Each row was made from one small tree. Brackets hold a mark, then the marks that hang from it, in alphabetical order. Every link used is in the known rows. Write each row's tree.
Known rows
(vadu (sumug muba nido)): [ 0.885, -0.254,  0.983, -0.649,  0.583,  0.456, -0.604, -0.316, -1.150,
 -0.604, -1.459, -1.362, -0.613,  0.324, -2.118,  1.751,  1.799]
(vadu (sumug didad muba)): [ 0.432,  0.737, -0.192,  0.465,  0.744,  1.746, -0.188,  0.470, -0.402,
  0.236,  0.356, -0.011,  0.196,  0.413, -2.353,  2.080,  2.164]
(vadu (sumug didad muba nido)): [ 1.836,  0.102,  1.063,  0.748,  0.844,  2.078, -0.206,  0.560, -0.246,
 -0.597,  0.130, -0.794, -0.079, -0.060, -2.532,  1.533,  2.732]
(fube (sumug didad (muba zino))): [ 0.336,  1.009, -0.506,  0.133, -0.647,  0.594, -0.502, -0.559, -2.612,
  1.050,  2.422,  1.216,  2.448,  0.263,  0.050,  0.696,  2.637]
(muba zino): [ 0.456,  0.441, -1.776, -3.122, -0.111, -2.258, -1.383, -1.882, -2.736,
 -0.656,  0.516, -1.529, -0.620,  0.084,  0.752,  1.184,  0.190]
(vadu sumug): [-0.160,  0.361, -0.959, -1.745,  1.141, -1.064, -1.230, -1.367, -1.715,
 -0.574, -2.539, -0.925, -1.668,  0.705, -1.412,  2.387,  0.533]
(vuge (sumug didad nido)): [ 1.761, -0.617, -0.290,  0.138,  0.693,  2.129, -2.190, -0.008,  0.108,
 -2.876,  0.792,  0.006, -0.028,  1.334, -1.110,  1.746,  2.450]
(fube (gefaz vadu) (sumug didad)): [ 0.893,  1.600, -1.087,  1.958,  1.293,  1.780, -1.945, -1.053, -0.936,
 -1.134, -0.023,  5.516,  0.198, -0.369, -1.067, -0.291,  0.984]
(zino muba): [ 0.372,  0.625, -1.763, -1.310,  0.089, -2.936, -1.295, -2.708, -1.973,
 -0.225, -2.503, -0.093, -0.586,  0.513,  1.068,  1.124, -0.226]
(vadu (sumug muba)): [-0.239,  0.217, -0.165, -1.122,  0.518,  0.044, -0.851, -0.648, -1.278,
  0.085, -1.000, -0.488, -0.498,  0.820, -1.887,  2.168,  1.081]
(gefaz (vadu (sumug muba nido))): [ 1.831, -0.071,  1.131, -0.425,  1.315,  0.598, -0.490, -2.045, -0.917,
  0.042, -0.802,  0.417, -2.091,  0.745, -3.469,  0.496,  1.468]
(vuge (sumug nido vadu)): [ 1.446, -0.124,  0.839, -0.517, -0.207,  1.631, -3.000, -0.911,  1.126,
 -2.704, -0.002, -0.551,  0.653,  1.694, -0.274,  1.390,  1.620]
(gefaz vadu): [ 1.311,  0.011, -1.397, -1.158,  1.003, -0.851, -1.999, -3.337, -0.843,
 -0.563, -0.243,  0.866, -2.314,  0.767, -1.566,  0.364, -0.230]
(vuge (sumug (didad vulun) nido vadu)): [ 2.043,  0.524,  2.064,  2.108, -0.099,  1.332, -2.886,  0.867,  1.943,
 -2.608,  1.124,  0.879,  2.200,  1.934, -0.665,  1.265,  2.905]
(vuge sumug): [-0.177, -0.700, -1.615, -1.960,  0.486,  0.199, -2.854, -1.480, -1.045,
 -2.153, -0.333,  0.505, -0.184,  2.217, -0.170,  2.269,  0.938]
(vadu (sumug (didad vulun) muba nido)): [ 1.578,  0.521,  2.335,  1.891,  0.813,  0.057, -0.596,  1.216, -0.355,
 -0.731, -0.139, -0.272,  1.129,  0.190, -2.740,  1.668,  3.158]
(sumug didad (muba zino) nido): [ 2.609,  0.064,  0.019, -0.726, -0.451,  0.962, -0.181,  0.065, -1.151,
 -0.584,  3.061, -1.549,  0.974, -0.779, -0.460,  0.450,  2.446]
(vuge (sumug didad muba nido)): [ 1.740, -0.775,  0.457,  0.346,  0.026,  3.503, -1.821,  0.598,  0.370,
 -2.204,  2.455,  0.740,  1.540,  1.486, -1.490,  1.345,  3.024]
(vuge (sumug (muba zino) vadu)): [ 0.333,  0.423,  0.162, -2.091, -1.018,  1.085, -1.791, -0.905,  0.003,
 -0.545,  3.096,  0.489,  2.448,  2.010,  0.613,  1.206,  1.887]

Which tree is each row?
[ 0.251,  1.227, -0.826, -1.880,  1.320, -0.281, -0.196, -1.596, -1.891,
  0.081,  0.656,  2.682, -0.905, -0.440, -1.284,  0.108,  0.625]
(fube (gefaz (vadu (sumug (muba zino)))))
[ 2.916,  0.560,  1.690,  1.542, -0.958,  3.633, -1.310,  0.746,  2.023,
 -1.153,  2.451, -0.459,  1.830, -0.113, -1.020,  0.198,  2.554]
(sumug didad muba nido vadu)
[ 1.855,  0.539,  0.656, -0.679,  0.594,  0.610,  0.716,  0.145, -1.524,
 -0.027,  1.613, -1.575,  0.333, -0.509, -1.306,  1.242,  3.147]
(vadu (sumug didad (muba zino) nido))
[ 0.791,  1.962,  0.123,  2.938,  1.398, -0.244, -2.233, -0.640, -1.052,
 -1.126, -0.214,  6.125,  1.251, -0.092, -1.218, -0.345,  1.027]
(fube (gefaz vadu) (sumug (didad vulun)))
[-0.794,  0.750, -0.578,  0.310, -0.265,  1.253, -2.163,  0.035, -2.013,
 -1.327, -0.749,  3.801,  2.143, -0.397,  0.187,  0.657,  0.652]
(fube gefaz (sumug muba))
[ 1.255,  0.654, -0.041,  1.006,  1.010,  0.384, -2.133, -1.938, -1.878,
 -2.152, -1.906,  3.944, -0.741, -0.571, -0.829, -0.502,  0.391]
(fube (gefaz vadu) (sumug nido))
[ 2.618,  0.558,  0.325,  1.021,  2.174,  0.904, -0.317, -1.772, -0.307,
 -0.500, -0.722,  0.405, -2.776,  0.149, -3.314,  0.748,  2.314]
(gefaz (vadu (sumug didad nido)))
[ 0.496,  1.196,  0.660,  0.094,  0.507, -1.569,  0.107,  0.415, -1.749,
  1.057,  1.603, -0.094,  1.538,  0.497, -1.189,  1.680,  2.536]
(vadu (sumug (didad vulun) (muba zino)))
[ 1.749,  0.368,  0.238,  0.460,  1.354,  0.920, -0.606,  0.077, -0.788,
 -1.308, -1.344, -1.186, -1.445,  0.009, -2.133,  1.849,  2.390]
(vadu (sumug didad nido))
[ 2.869,  0.802,  1.161,  0.283, -1.078,  2.283, -0.686,  0.266,  0.605,
 -0.316,  3.758, -1.293,  2.224, -0.599, -0.054, -0.130,  2.868]
(sumug didad (muba zino) nido vadu)
[-0.173,  0.552, -0.564, -2.536,  0.476, -1.248,  0.011, -1.273, -2.546,
  0.668,  0.268, -1.219, -0.087,  0.365, -0.861,  1.856,  1.513]
(vadu (sumug (muba zino)))
[ 2.911,  0.951,  2.206,  2.285, -0.387,  0.400, -2.409,  0.540,  1.612,
 -1.782,  0.893, -0.240,  1.745,  0.028, -0.651,  0.567,  2.190]
(sumug (didad vulun) nido vadu)
[ 1.336,  0.536,  0.525,  1.210,  0.453,  1.563, -1.701, -1.304, -1.412,
 -1.477, -0.284,  4.374,  0.625, -0.447, -1.383, -0.840,  1.039]
(fube (gefaz vadu) (sumug muba nido))
[ 2.524,  0.818,  1.661,  1.805,  2.086, -0.941, -0.808, -1.116, -0.172,
 -0.318, -0.954,  0.955, -1.454,  0.553, -3.521,  0.964,  2.275]
(gefaz (vadu (sumug (didad vulun) nido)))
[-0.803,  1.085, -0.933, -0.974, -0.602, -0.130, -1.144, -0.452, -3.332,
 -0.720,  0.726,  2.919,  2.416, -0.756,  1.214,  0.227,  0.852]
(fube gefaz (sumug (muba zino)))
[ 0.482,  2.238, -0.321,  2.442, -0.288,  2.859, -2.362,  0.524,  0.552,
 -1.791,  0.052,  3.943,  2.611, -0.464,  0.837,  0.415,  1.626]
(fube gefaz (sumug didad vadu))
[ 0.565,  0.990, -0.469, -1.079,  0.605,  0.310,  0.361, -0.150, -1.589,
  1.048,  1.889, -0.721,  0.495, -0.050, -1.242,  1.535,  2.597]
(vadu (sumug didad (muba zino)))
[ 2.086,  0.215,  1.433,  0.345, -1.003,  1.886, -1.983, -0.210,  1.042,
 -1.394,  1.025, -0.918,  1.277, -0.056, -0.733,  0.444,  1.363]
(sumug muba nido vadu)
[ 0.830,  1.156,  1.838,  1.542, -0.980,  2.771, -2.252,  0.601, -0.109,
 -2.303, -0.211,  2.729,  3.005, -0.507,  0.402, -0.129,  1.529]
(fube gefaz (sumug muba nido vadu))
[ 0.287,  1.197, -1.050, -1.038,  2.087, -0.149, -1.525, -1.884, -1.015,
 -1.247, -2.206,  3.182, -2.587, -0.012, -1.944,  0.700, -0.236]
(fube (gefaz (vadu sumug)))
[ 1.815,  1.044,  0.359,  1.164, -0.912,  3.067, -1.724,  0.559,  1.793,
 -0.228,  2.949,  0.624,  1.995,  0.345, -0.809,  0.707,  1.994]
(sumug didad muba vadu)
[ 0.429,  1.146,  0.388,  0.998,  1.305, -1.485, -1.214,  0.147, -0.612,
 -0.367, -1.344,  0.243,  0.094,  0.705, -1.936,  2.357,  1.961]
(vadu (sumug (didad vulun)))
[ 2.848,  0.830,  2.792,  2.652, -0.966,  1.677, -1.886,  1.451,  2.075,
 -0.943,  2.098,  0.104,  3.001,  0.130, -1.091,  0.371,  2.460]
(sumug (didad vulun) muba nido vadu)
[ 0.091,  1.076, -1.131,  0.381,  1.078,  0.063, -2.430, -2.199, -1.993,
 -1.324, -1.336,  4.915, -0.433,  0.012, -0.585, -0.320, -0.195]
(fube (gefaz vadu) sumug)
